Each row was made from one path, in order. Every step used is in the known rows, and no mark comes twice. Write each row's path.
Known rows
s, l, r: [ -9.9  28.5  25.8  -0.5 -14.3  -0.8   4.2  -8.6 -39.8 -16.4  15.6  -4.0
  15.3  -5.2   5.9  -8.6  19.5  36.6  42.0]
u, h, l, r: [-24.9   1.3  16.0  13.6 -44.6  -6.2  26.6 -41.5 -47.7  -6.5   8.8  -4.5
  20.1  -9.8 -27.5   8.7  29.9  11.1  50.6]
u, h, t, s, l, r: [-49.8   8.5  24.9  16.6 -45.1 -15.6  23.7   6.9 -44.5 -18.4  35.7  12.1
  15.0 -22.5 -21.6  13.2  41.2   9.6  47.9]
t, s, l, r, u, h: [-35.3  44.3  17.8  33.4 -51.5 -14.4  28.7   8.1 -42.5 -52.6  28.0  -9.7
  28.0 -52.8  -6.6 -23.3  33.1  30.6  53.4]
r, l, s, t: [-21.4  27.5  16.9 -12.2 -45.6 -18.2  12.2  37.2   2.3  31.9 -14.1 -25.1
   4.1 -27.3   2.3 -29.4  15.3  15.2  -0.9]
t, s, l, h, u, r: [-20.8  44.1 -15.7  57.0 -16.0 -24.0   0.9 -14.9 -39.0 -44.6  17.9  16.7
  41.5 -24.7 -18.4  30.8  28.6  27.7  23.0]
h, t, s, l, r, u: [-25.6  22.8  35.3  18.5 -25.3 -19.5  27.0  30.7 -39.3 -30.6  44.4  -6.1
  11.7 -40.2 -20.2  -0.8  17.8  11.8  31.1]
u, r, l, h, t, s: [-37.8  11.4  12.9  38.1 -59.0 -61.3  25.2  29.7 -15.5 -12.1  28.2  -0.6
  16.8 -38.2  -8.9  22.3  -1.6 -49.7  13.9]
h, u, r: [  9.6  27.7 -15.6  24.5  -2.7 -12.3  -7.2 -29.4 -24.0 -32.4  -6.5   8.7
  -4.1 -11.0 -15.9  23.0  -7.4  12.5  11.4]
r, l, h: [ -8.0  13.8  10.1  20.2 -25.1 -23.1   8.8  21.2  -6.0 -21.1  -7.7 -10.3
  10.1  -5.1   8.6 -12.9   6.3 -15.7  10.0]
s, t: [-17.6   4.4  -0.4  -7.9 -16.8   2.7   8.4  11.0  14.9  20.6 -12.6  18.3
  -0.4   2.7  -1.4   3.9  13.1  17.4  -3.9]
t, s, l, r, u: [-14.3  39.6  28.5  27.7 -32.7 -18.2  21.9  17.5 -39.7 -36.3  37.3 -15.0
  29.5 -49.6  -5.4 -15.9  16.7  29.8  41.0]
l, r, u, h, t, s: [-47.7   8.6  23.9  19.6 -48.6 -25.5  46.3  20.0 -28.8 -45.3  40.4   4.5
   0.1 -43.5 -32.8  -4.0  18.0 -26.9  35.5]
h, t, s: [-19.7 -23.0   8.8   6.7 -12.1 -16.6  10.8  23.3  -4.8  12.1  31.4   9.8
   0.8 -14.2 -26.3  27.3   5.1 -27.6  -5.0]
t, s, l: [ -8.1  11.9   1.6  22.9 -14.2  -8.9  -5.7  13.2 -16.7   4.4  17.2  -2.6
  28.6 -22.6  -0.4   9.7  21.5  28.7  12.4]
u, r: [ -9.3  22.1  -7.3  12.8 -24.3 -18.7   3.9 -16.4  -8.7  -3.7   4.9  -1.0
   7.4 -19.2   8.2   6.9 -16.3  -8.4   9.6]
l, r, u, h, t: [-39.8  12.8  22.4   4.2 -30.9 -10.7  39.7   8.2 -24.7 -49.7  18.0   3.9
 -20.0 -18.8 -23.5 -18.0  16.0 -18.0  30.0]

Which path is each row?
[-13.6  -9.3  -9.7  18.5 -26.2   1.5  12.1 -34.7 -22.8   3.1 -12.9  -7.0
  14.1  -2.6 -21.8  18.2  32.2  11.8  17.8]
u, h, l
[ -8.7  29.1  25.0   3.6 -17.4 -10.4  27.4   6.0 -22.7 -40.5  21.3 -11.6
   2.1 -27.1  -4.9 -27.9  -4.6   1.9  27.6]
l, r, u
[ -6.2  46.5  25.5  10.8 -13.8  -3.4  16.9   5.5 -38.2 -42.3  13.9 -16.6
  10.6 -25.8   5.9 -30.3  13.4  38.7  35.5]
s, l, r, u
[-19.8  -6.2  11.6  13.8  -8.2 -10.8   0.8  23.9 -16.6  11.3  22.6   6.7
  10.9 -12.8 -13.4  26.6  23.3   9.5   2.4]
h, t, s, l
[-39.4  30.7  25.4  10.9 -26.1  -3.2  28.8   8.7 -40.9 -53.1  10.4  -1.5
  -8.7 -18.5 -10.2 -17.3  34.8  17.9  38.4]
s, l, r, u, h, t
[-43.1 -19.0   6.7  16.2 -13.2 -20.5  24.2  26.7   1.2  -4.6  36.8  22.8
  18.9  -7.1 -29.0  25.6  20.6 -41.3  -7.9]
l, h, t, s
[-45.6  22.6  -4.2   9.2 -49.0   1.2  39.0   1.7 -11.7  11.3 -16.7 -17.7
  19.0 -34.4 -36.8 -23.3  49.1  30.3  -3.5]
r, u, h, l, s, t
[-33.4   3.0   5.2   9.7   9.9   1.9   5.9  14.4 -12.8 -13.1   4.8  15.8
   8.9  20.4  -8.8  11.0  36.1   5.8  -4.4]
s, l, h, t
[-11.9  49.4 -18.3  42.3   2.8  -9.3  -7.9 -27.3 -35.5 -49.7  -9.3  15.1
  23.1  -1.1  -8.7  18.7  25.5  35.8  17.1]
s, l, h, u, r
[  4.9  51.4   1.7  21.5 -31.2 -34.5  -1.8  -1.3 -37.8 -19.3 -11.3 -34.9
   0.9 -36.6 -13.1 -12.2  -3.5  11.4  16.0]
h, u, r, l, s
[ 24.8  39.0  -1.5  32.7 -23.5 -32.2 -11.4 -11.3 -32.6 -34.9 -20.8 -13.2
 -12.4 -23.8  -2.8  14.3 -14.6  10.3  26.4]
h, u, r, l
[-28.2  29.9  15.0  13.4 -36.3  -9.6  34.5  -3.0 -24.3 -56.4   9.8  -6.1
  -2.0 -29.4  -4.8 -31.9  12.6   0.6  41.7]
l, r, u, h
[ -9.3  56.4   2.1  13.7 -47.3 -30.8   4.2   8.9 -21.6  -0.6 -21.7 -15.3
   1.1 -38.8 -14.4  -7.7   8.4  27.7  10.3]
h, u, r, l, s, t
[-11.2   1.1   3.2  -2.0 -14.2   1.1  13.1 -14.9 -26.3  37.2   8.7 -32.7
  29.1 -14.7 -30.6  -1.8  22.9  15.6  -8.0]
h, l, s
[  0.5  17.4  25.4  15.8 -22.0 -10.7  33.0 -20.3 -45.1 -19.8  16.7 -24.7
  15.2 -27.7 -26.3  -4.6   6.1  13.2  34.4]
h, l, r, u
[-12.2  32.4 -18.5  36.5  -2.0 -16.7   4.3 -26.4 -19.5 -48.3  -1.2  19.6
  11.8  -2.9 -20.1  19.3   7.1  -1.6  11.2]
l, h, u, r
[-32.8  16.0   0.1  32.3 -14.8 -10.9   7.1  13.6 -14.1 -12.6  22.4   9.0
  48.5 -15.8  -4.6   7.7  35.3  13.9  11.4]
t, s, l, h
[ -3.0  26.9 -10.2  29.0  25.7   9.5 -11.3 -11.8 -26.3 -47.0 -15.5  15.9
  16.5  17.3 -15.3  10.4  40.9  44.9   7.4]
s, l, h, u
[-29.6  46.9   9.6   1.2 -69.8 -37.3  16.6  24.4  -7.3  28.7  -9.6 -26.0
  12.6 -43.7   7.8 -21.9  -0.4   8.4   9.0]
u, r, l, s, t
